What can hang from each mark:
pelik: lizel tuka vevavu
tuka: risurub vevavu
lizel: risurub vevavu
vevavu: lizel
risurub: lizel pelik tuka
sesil: risurub

Every row comes from one small tree of marks. Brackets hold a mark, then the marks that hang from it, in alphabetical order. Every link used is in the known rows. Which tree was each row made from?
Known rows:
(sesil (risurub lizel (tuka vevavu))): [ 1.60,  0.83, -0.60,  0.19,  0.05, -1.13,  2.13, -1.92, -0.23, -1.50,
  0.31, -1.04, -2.21,  0.18,  0.55,  2.01, -0.87,  0.31,  3.53, -2.44,
  3.73,  0.87]
(risurub pelik): [-1.24, -0.46, -1.71, -2.64,  1.69,  2.42,  0.33,  1.23,  1.23,  0.85,
  1.83,  1.55,  3.29, -0.80,  0.24,  0.49, -0.93,  1.69, -1.95,  2.22,
  0.55, -2.55]
(tuka (risurub pelik) (vevavu lizel)): [-1.03, -1.05,  1.02, -1.20,  1.15, -1.26, -0.07,  1.89, -0.15,  1.86,
  3.04,  0.22,  2.09, -3.78,  1.51,  1.38,  0.75,  0.04,  1.39,  1.98,
 -1.66, -4.30]
(vevavu (lizel risurub)): [-3.14, -1.11, -0.41, -2.24,  1.45,  1.07,  0.05, -1.52,  0.12,  0.72,
  0.64,  2.33,  0.92, -0.96, -2.21, -1.87,  1.09,  5.42, -1.68,  2.49,
 -2.16, -1.52]
(pelik lizel tuka vevavu): [ 1.67,  3.32,  0.58,  2.24,  2.56, -1.76, -2.15,  0.04,  0.92,  1.19,
 -0.12,  1.61, -1.04,  2.48, -0.66, -1.78,  0.58, -3.19,  2.00, -4.57,
  1.46,  2.50]
(pelik lizel tuka): [ 1.33,  1.22,  0.65,  1.48,  2.09, -0.45, -0.54, -0.80, -1.41,  1.05,
  0.38,  0.81,  1.04,  0.69, -0.34, -1.21,  0.69, -1.15,  0.56, -2.24,
 -0.58,  0.76]
(pelik lizel (tuka risurub) vevavu): [ 3.99,  2.05,  0.67,  3.58,  1.91, -4.33, -2.74,  0.70, -0.10,  0.45,
  0.62,  1.29, -1.16,  1.35,  0.71, -1.16,  2.14, -4.15,  1.72, -3.64,
 -0.47,  2.94]
(risurub tuka): [ 0.21,  0.50, -1.37, -2.04,  1.62,  0.65,  0.93, -1.01,  1.23, -1.98,
 -0.64,  0.73,  1.66,  1.79,  0.72, -0.45, -0.11,  0.96, -0.55,  0.16,
  0.00, -0.33]
(vevavu lizel): [-1.45,  0.29, -0.43, -2.99,  2.96, -0.22,  0.73, -1.01,  2.51,  0.72,
  2.07,  2.91,  3.76, -0.63, -0.89, -1.75,  0.43,  3.01,  0.05,  1.28,
 -0.98, -2.04]
(vevavu (lizel (risurub pelik tuka))): [-4.61, -1.31,  0.05, -2.29, -1.82,  2.45,  0.84,  0.51, -0.71, -1.41,
 -2.11, -1.23,  0.27,  0.24, -1.49, -1.22, -0.23,  1.48, -1.32,  1.65,
 -2.99, -2.53]
(lizel risurub): [-1.42, -1.16, -1.63, -1.62,  1.65,  2.31, -0.40, -1.57, -0.44,  0.67,
  0.52,  2.00,  0.54, -0.30, -1.11, -0.48,  0.81,  5.67, -3.36,  2.67,
 -0.69, -0.50]
(lizel (risurub pelik (tuka vevavu))): [-3.60, -1.03,  0.40, -0.65, -1.08,  3.45,  0.00,  0.90, -2.62, -0.23,
 -2.23, -2.45, -2.00, -0.57,  0.70,  1.75, -0.97,  1.73, -0.66,  1.09,
 -0.07, -2.65]
(tuka risurub): [ 2.41, -1.03, -1.81, -0.98,  2.60, -1.58, -0.41, -0.08,  0.73, -0.15,
  2.73,  2.47,  2.77, -1.21,  1.56,  0.34,  1.72,  2.08, -1.70,  2.56,
 -1.24, -0.38]
(pelik (lizel risurub vevavu) tuka): [ 0.35, -1.11,  2.40,  2.48, -1.87,  0.50, -1.70, -2.37, -2.04,  0.55,
 -1.94, -1.18, -1.44,  0.99, -0.77, -1.48,  0.84,  0.37, -2.21,  1.25,
 -2.13,  2.28]
(lizel (risurub (pelik tuka))): [-4.08, -1.27, -0.54, -0.64, -1.46,  3.63,  0.15,  3.10, -2.94,  1.54,
 -2.61, -0.70, -0.59, -0.96, -1.17, -0.53, -0.02,  2.35, -3.52,  1.60,
 -2.73, -1.11]
(risurub lizel tuka): [ 1.39,  0.89, -1.19, -1.87,  1.41, -0.98,  2.05, -2.51,  0.33, -1.59,
 -0.68,  2.34,  0.30,  1.23, -0.18,  0.60, -0.73,  0.74,  0.84, -1.38,
  3.12,  0.89]
(tuka (vevavu (lizel risurub))): [-3.60, -0.64,  1.29, -1.39,  1.87,  1.32, -0.19, -1.33, -1.45,  2.11,
  0.80,  1.34, -0.74, -2.19, -1.02, -0.15,  0.84,  4.91,  0.29,  1.70,
 -0.93, -2.81]
(sesil (risurub lizel (pelik vevavu) tuka)): [ 1.20,  1.96, -2.25, -0.20, -1.88, -0.83,  1.02,  0.90,  3.15, -2.90,
 -0.60, -0.57, -2.02,  2.40, -0.82,  0.86, -1.67, -3.08,  2.43, -3.20,
  4.27,  2.20]
(pelik lizel (tuka vevavu)): [ 0.63,  1.63,  2.08,  2.34,  2.78, -0.59, -1.09, -0.94, -2.90,  2.75,
  0.51, -0.18, -0.62, -0.52,  0.72,  0.23,  0.40, -1.51,  2.39, -3.20,
  0.88, -0.43]

Which tree is each row?
[-3.14, -0.78, -0.08, -2.03, -0.34,  1.04,  0.78, -1.47, -0.10, -1.79,
 -2.30,  0.13, -0.09,  0.99, -1.62, -2.00,  0.79,  3.38, -0.64,  1.08,
 -2.92, -0.91] => (vevavu (lizel (risurub tuka)))
[-2.18, -0.26,  0.34, -0.41,  0.59,  1.95, -0.12, -1.32, -2.54, -0.46,
 -2.13, -0.76, -2.54,  0.25,  0.71,  0.90,  0.15,  3.31, -0.07,  0.43,
  0.11, -1.11] => (lizel (risurub (tuka vevavu)))
[ 3.04, -0.32, -0.13, -0.02,  2.95, -3.20,  0.49, -1.73, -1.74,  1.86,
  3.12,  3.07, -0.81, -3.04,  1.79,  2.89,  0.89,  1.51,  1.50,  0.33,
  2.98, -0.32] => (tuka (risurub lizel) vevavu)
[ 2.29,  0.22,  2.27,  1.93, -0.24, -0.72, -0.96, -1.94,  0.40,  0.48,
 -0.48, -0.27,  1.06,  1.03,  0.72, -1.30,  0.15, -2.40, -0.50,  0.11,
 -0.95,  1.89] => (pelik (lizel vevavu) tuka)
[ 1.42, -0.95,  1.19,  2.88, -3.76,  0.46, -0.48,  0.67,  0.93, -0.63,
  0.07, -4.13,  0.69,  0.64,  0.11, -0.67, -0.73, -4.00, -0.34,  0.36,
 -1.75,  1.32] => (sesil (risurub (pelik (lizel vevavu) tuka)))
[ 1.96,  0.27,  1.02,  1.20,  1.51, -3.58,  1.01,  0.42, -3.70,  2.43,
  0.06,  1.73, -2.07, -3.00,  1.63,  2.29,  1.01, -0.33,  1.48, -1.26,
  1.11,  0.62] => (pelik (tuka (risurub lizel) vevavu))
[ 2.84, -1.51,  0.13,  1.74, -2.38,  0.61, -1.02, -1.59,  3.05, -1.38,
  3.01, -2.78,  2.14,  0.51,  0.34,  0.23, -0.73, -1.89, -0.40,  1.92,
  0.30,  0.40] => (sesil (risurub (pelik (lizel vevavu))))
[ 0.24,  2.79,  0.68,  1.89,  1.06, -0.29, -2.06,  2.27,  0.67,  1.48,
 -0.27,  0.27, -0.35,  1.72, -0.59, -0.96, -0.55, -4.56,  1.40, -4.01,
  1.20,  0.78] => (risurub (pelik lizel tuka vevavu))
[-2.55,  0.51, -1.54, -1.32,  0.50,  2.56, -1.78,  2.00,  1.28,  0.92,
 -0.26,  1.48, -1.11,  0.65, -1.35, -0.09, -0.47,  2.39, -2.08,  0.99,
  1.12, -0.27] => (lizel (risurub (pelik vevavu)))
[-1.68, -0.44, -1.70, -0.07, -1.71,  2.00,  1.12,  4.03,  0.24,  0.00,
 -0.29, -2.21,  1.24, -0.58, -0.53, -0.42, -0.54, -0.26, -1.29,  0.29,
 -1.74, -0.60] => (sesil (risurub (pelik tuka)))
[ 2.76, -1.10,  0.51,  2.09, -4.10,  0.25, -0.25, -1.53,  2.47, -3.89,
  0.11, -5.02,  1.10,  2.34,  1.00, -0.02, -1.10, -4.08,  0.49,  0.66,
 -0.22,  1.14] => (sesil (risurub (pelik (lizel vevavu)) tuka))
[ 0.59,  0.11, -0.40,  2.37, -1.36,  0.67, -0.20,  1.97, -0.87, -0.11,
  0.95, -3.10,  0.82,  0.23, -1.01, -0.78, -0.03, -2.89,  0.45, -2.04,
 -1.19,  0.14] => (sesil (risurub (pelik lizel tuka)))
[-1.12,  0.71,  0.48, -0.59, -0.30, -0.64,  1.46, -0.52,  1.67, -1.80,
  0.28, -2.63,  0.01,  0.34,  0.46, -0.35,  0.10,  0.18,  3.57, -1.17,
 -0.83, -1.45] => (sesil (risurub (tuka (vevavu lizel))))
[ 1.73, -0.85, -0.11, -0.46,  1.38, -1.92,  0.56,  0.43, -2.14,  2.05,
  2.99,  1.75, -0.31, -3.77,  1.78,  3.82, -0.23, -0.10,  0.94,  0.70,
  2.72, -1.52] => (tuka (risurub lizel pelik) vevavu)
[ 3.32, -1.18,  1.10,  0.88, -1.42, -3.78,  0.89, -0.69, -0.59,  0.36,
 -0.87,  1.50, -0.30, -1.53,  1.46,  0.59,  0.63, -1.23, -1.35,  1.94,
 -0.70,  2.97] => (pelik (tuka (risurub (lizel vevavu))))
[ 2.24,  1.93, -1.10,  2.24, -1.32, -0.76, -1.31,  0.52,  3.14, -3.32,
  0.56, -3.02, -1.13,  3.91, -0.23, -0.43, -0.77, -4.96,  3.12, -4.10,
  1.96,  1.75] => (sesil (risurub (pelik lizel vevavu) tuka))
[-0.49, -0.29, -1.48,  0.12, -1.91,  0.27,  2.33,  2.47, -0.75,  0.49,
 -0.12, -0.52, -0.31, -1.07, -1.44,  0.60, -1.13, -0.73, -0.17, -1.23,
  0.89,  0.72] => (sesil (risurub lizel (pelik tuka)))
[ 4.49, -1.16,  2.30,  3.28, -0.91, -3.36, -1.61, -1.31, -0.78, -0.04,
  0.44, -0.57,  0.72, -0.15,  2.00, -0.73,  1.89, -3.35, -0.81,  0.87,
 -2.94,  2.47] => (pelik (lizel vevavu) (tuka risurub))
[ 0.27, -0.44,  1.20, -0.82,  2.80, -2.60, -0.26, -0.31,  0.23,  1.26,
  3.04,  1.71,  1.59, -2.99,  1.70,  0.66,  1.80,  1.58,  1.80,  1.51,
 -1.32, -2.68] => (tuka risurub (vevavu lizel))
[-2.53,  1.85,  0.03, -1.26,  0.14, -0.20, -0.63, -0.60,  2.20, -1.77,
 -2.69,  1.06, -2.07,  2.74, -1.89, -2.43,  0.75,  1.46,  1.09, -1.42,
 -1.00,  0.75] => (pelik (vevavu (lizel (risurub tuka))))
[ 0.46,  1.88, -1.53, -1.93,  1.99, -0.55, -0.02,  0.62,  2.59,  1.27,
  1.55,  3.77, -0.30,  0.39, -0.95,  1.18, -1.56, -0.68,  0.81, -1.64,
  5.22,  0.55] => (risurub lizel (pelik vevavu))
[ 4.58, -1.70, -0.03, -0.52,  0.14, -3.40,  0.53, -2.72,  1.28, -0.47,
  2.00,  3.12,  0.95, -1.67,  1.67,  1.47,  0.62,  0.74, -1.28,  3.36,
  1.19,  2.15] => (tuka (risurub (lizel vevavu)))
[-1.12, -0.10, -0.68, -0.28, -1.43,  2.07,  1.12,  1.77,  0.38, -1.67,
 -0.14, -4.26, -0.38,  0.02,  1.55,  1.67, -1.32, -0.93,  1.79, -0.47,
  0.77, -2.05] => (sesil (risurub pelik (tuka vevavu)))
[-2.29,  1.85, -0.38, -2.67,  1.74,  0.09, -0.69,  2.03,  4.29,  1.02,
  1.63,  2.47,  1.94,  0.53, -1.20, -1.25, -0.75, -0.53,  1.23, -0.24,
  0.71, -1.89] => (risurub (pelik (vevavu lizel)))
[ 2.16,  0.42, -2.36, -0.66, -0.48, -1.24,  2.50, -1.99,  1.25, -3.27,
  0.09, -0.07, -0.47,  1.37, -0.57,  0.34, -0.46,  0.55,  1.20, -1.62,
  2.30,  1.98] => (sesil (risurub lizel tuka))
[-4.91, -0.74,  1.03,  0.25, -0.76,  3.48, -0.31,  3.18, -4.21,  3.16,
 -2.41, -1.80, -1.98, -2.06, -0.22,  1.14, -0.57,  2.09, -1.52,  1.14,
 -1.41, -2.47] => (lizel (risurub (pelik (tuka vevavu))))
[ 1.85, -0.65, -1.49,  1.20,  0.09,  0.67, -0.66, -0.51,  1.19, -0.88,
  3.85, -1.66,  2.22,  0.08, -0.54, -0.03, -0.16, -0.90,  0.39, -0.46,
  0.76, -0.70] => (sesil (risurub (pelik lizel)))
[ 2.29, -0.10,  0.53, -1.44, -0.84, -1.16,  1.75, -3.70,  2.00, -2.13,
 -1.63,  1.41,  0.23,  1.49,  1.06,  0.72, -1.38, -0.23, -0.19,  1.05,
  2.41,  2.33] => (risurub (lizel vevavu) tuka)
[-2.84, -1.37, -1.07, -1.70, -1.75,  3.52,  0.36,  0.58, -1.36, -1.49,
 -2.31, -1.26, -0.32,  0.78, -0.41,  0.04, -0.44,  1.83, -2.56,  1.91,
 -1.48, -1.45] => (lizel (risurub pelik tuka))
[-1.03,  0.16,  2.44,  3.09,  1.22,  0.64, -1.75, -1.00, -5.23,  2.77,
 -1.06, -0.95, -3.05, -0.79, -0.54,  0.09,  1.04,  0.96,  0.65, -2.11,
 -0.35,  0.16] => (pelik (lizel risurub) (tuka vevavu))
[-0.48, -0.74,  0.96, -1.02, -2.34,  0.10,  1.53,  0.51, -0.19,  1.44,
 -1.77,  0.59,  0.22, -0.98,  0.03,  0.89, -2.02, -1.47, -1.37,  1.44,
  0.85,  0.88] => (risurub (lizel vevavu) (pelik tuka))
[-3.88,  0.83, -0.54, -0.03, -0.94,  2.57, -1.23,  4.00, -0.68,  1.62,
 -3.24,  0.18, -2.50,  0.77, -1.66, -0.96, -0.30,  0.46, -1.99, -0.51,
 -0.84,  0.66] => (lizel (risurub (pelik tuka vevavu)))
[ 1.82, -1.26,  1.62,  1.63, -1.93,  0.62, -1.37, -4.68, -0.28, -2.61,
 -1.74, -1.86, -1.45,  2.57,  0.37, -0.89,  0.27,  0.11, -1.37,  1.52,
 -1.12,  2.14] => (pelik (lizel (risurub tuka) vevavu))
[ 2.00, -0.86,  1.16,  0.36, -0.25,  0.95, -1.39, -2.14,  1.96,  0.28,
  2.19, -0.21,  2.91,  0.38,  0.84,  0.43, -0.95, -1.75, -0.98,  2.28,
  0.77, -0.56] => (risurub (pelik (lizel vevavu)))
[-2.92,  1.96, -0.42, -0.05, -1.77, -0.25,  0.18,  5.05,  3.31,  0.14,
 -0.77, -1.46, -0.13,  0.64, -1.67, -2.17, -0.33, -2.74,  1.98, -2.30,
 -1.56,  0.05] => (sesil (risurub (pelik tuka (vevavu lizel))))
[-5.63, -1.01,  0.75, -1.39, -1.86,  2.35,  0.70,  3.09, -2.11,  1.69,
 -2.17, -0.47,  0.16, -1.49, -2.48, -1.83,  0.27,  1.89, -2.11,  1.45,
 -4.52, -2.37] => (vevavu (lizel (risurub (pelik tuka))))
[-1.75,  0.45,  0.45, -1.51,  0.55,  2.00,  0.52,  1.37, -0.39, -0.08,
 -0.79, -1.74,  0.64, -0.05,  2.16,  1.98, -1.54, -0.60,  1.05, -0.07,
  1.25, -3.08] => (risurub pelik (tuka vevavu))
[ 3.07, -0.62, -0.85, -0.41, -3.00, -1.26,  2.15, -3.33,  2.78, -3.66,
 -0.86, -1.05, -0.45,  1.70,  0.43,  0.40, -1.05, -0.56,  0.37,  0.76,
  1.94,  3.26] => (sesil (risurub (lizel vevavu) tuka))
[ 2.33, -1.62, -1.70, -1.02,  0.76, -1.92,  0.81,  0.39, -0.75,  0.64,
  2.84,  2.91,  1.47, -2.63,  0.72,  2.19,  0.07,  0.25, -0.82,  1.54,
  1.33, -0.54] => (tuka (risurub lizel pelik))
[-0.56, -0.19,  0.55,  2.11,  0.64,  0.63, -1.34, -1.12, -3.75,  1.15,
 -1.13,  0.02, -1.32,  0.50, -1.69, -1.64,  1.33,  1.23, -1.46, -1.34,
 -1.82,  1.27] => (pelik (lizel risurub) tuka)
[ 1.86,  1.76, -0.47,  0.99,  1.44, -2.97, -1.34,  2.92,  1.10,  0.46,
 -0.82,  1.83, -0.77,  0.50,  1.06, -0.96,  1.70, -1.69,  0.14, -1.31,
 -1.17,  2.26] => (pelik (tuka risurub) vevavu)
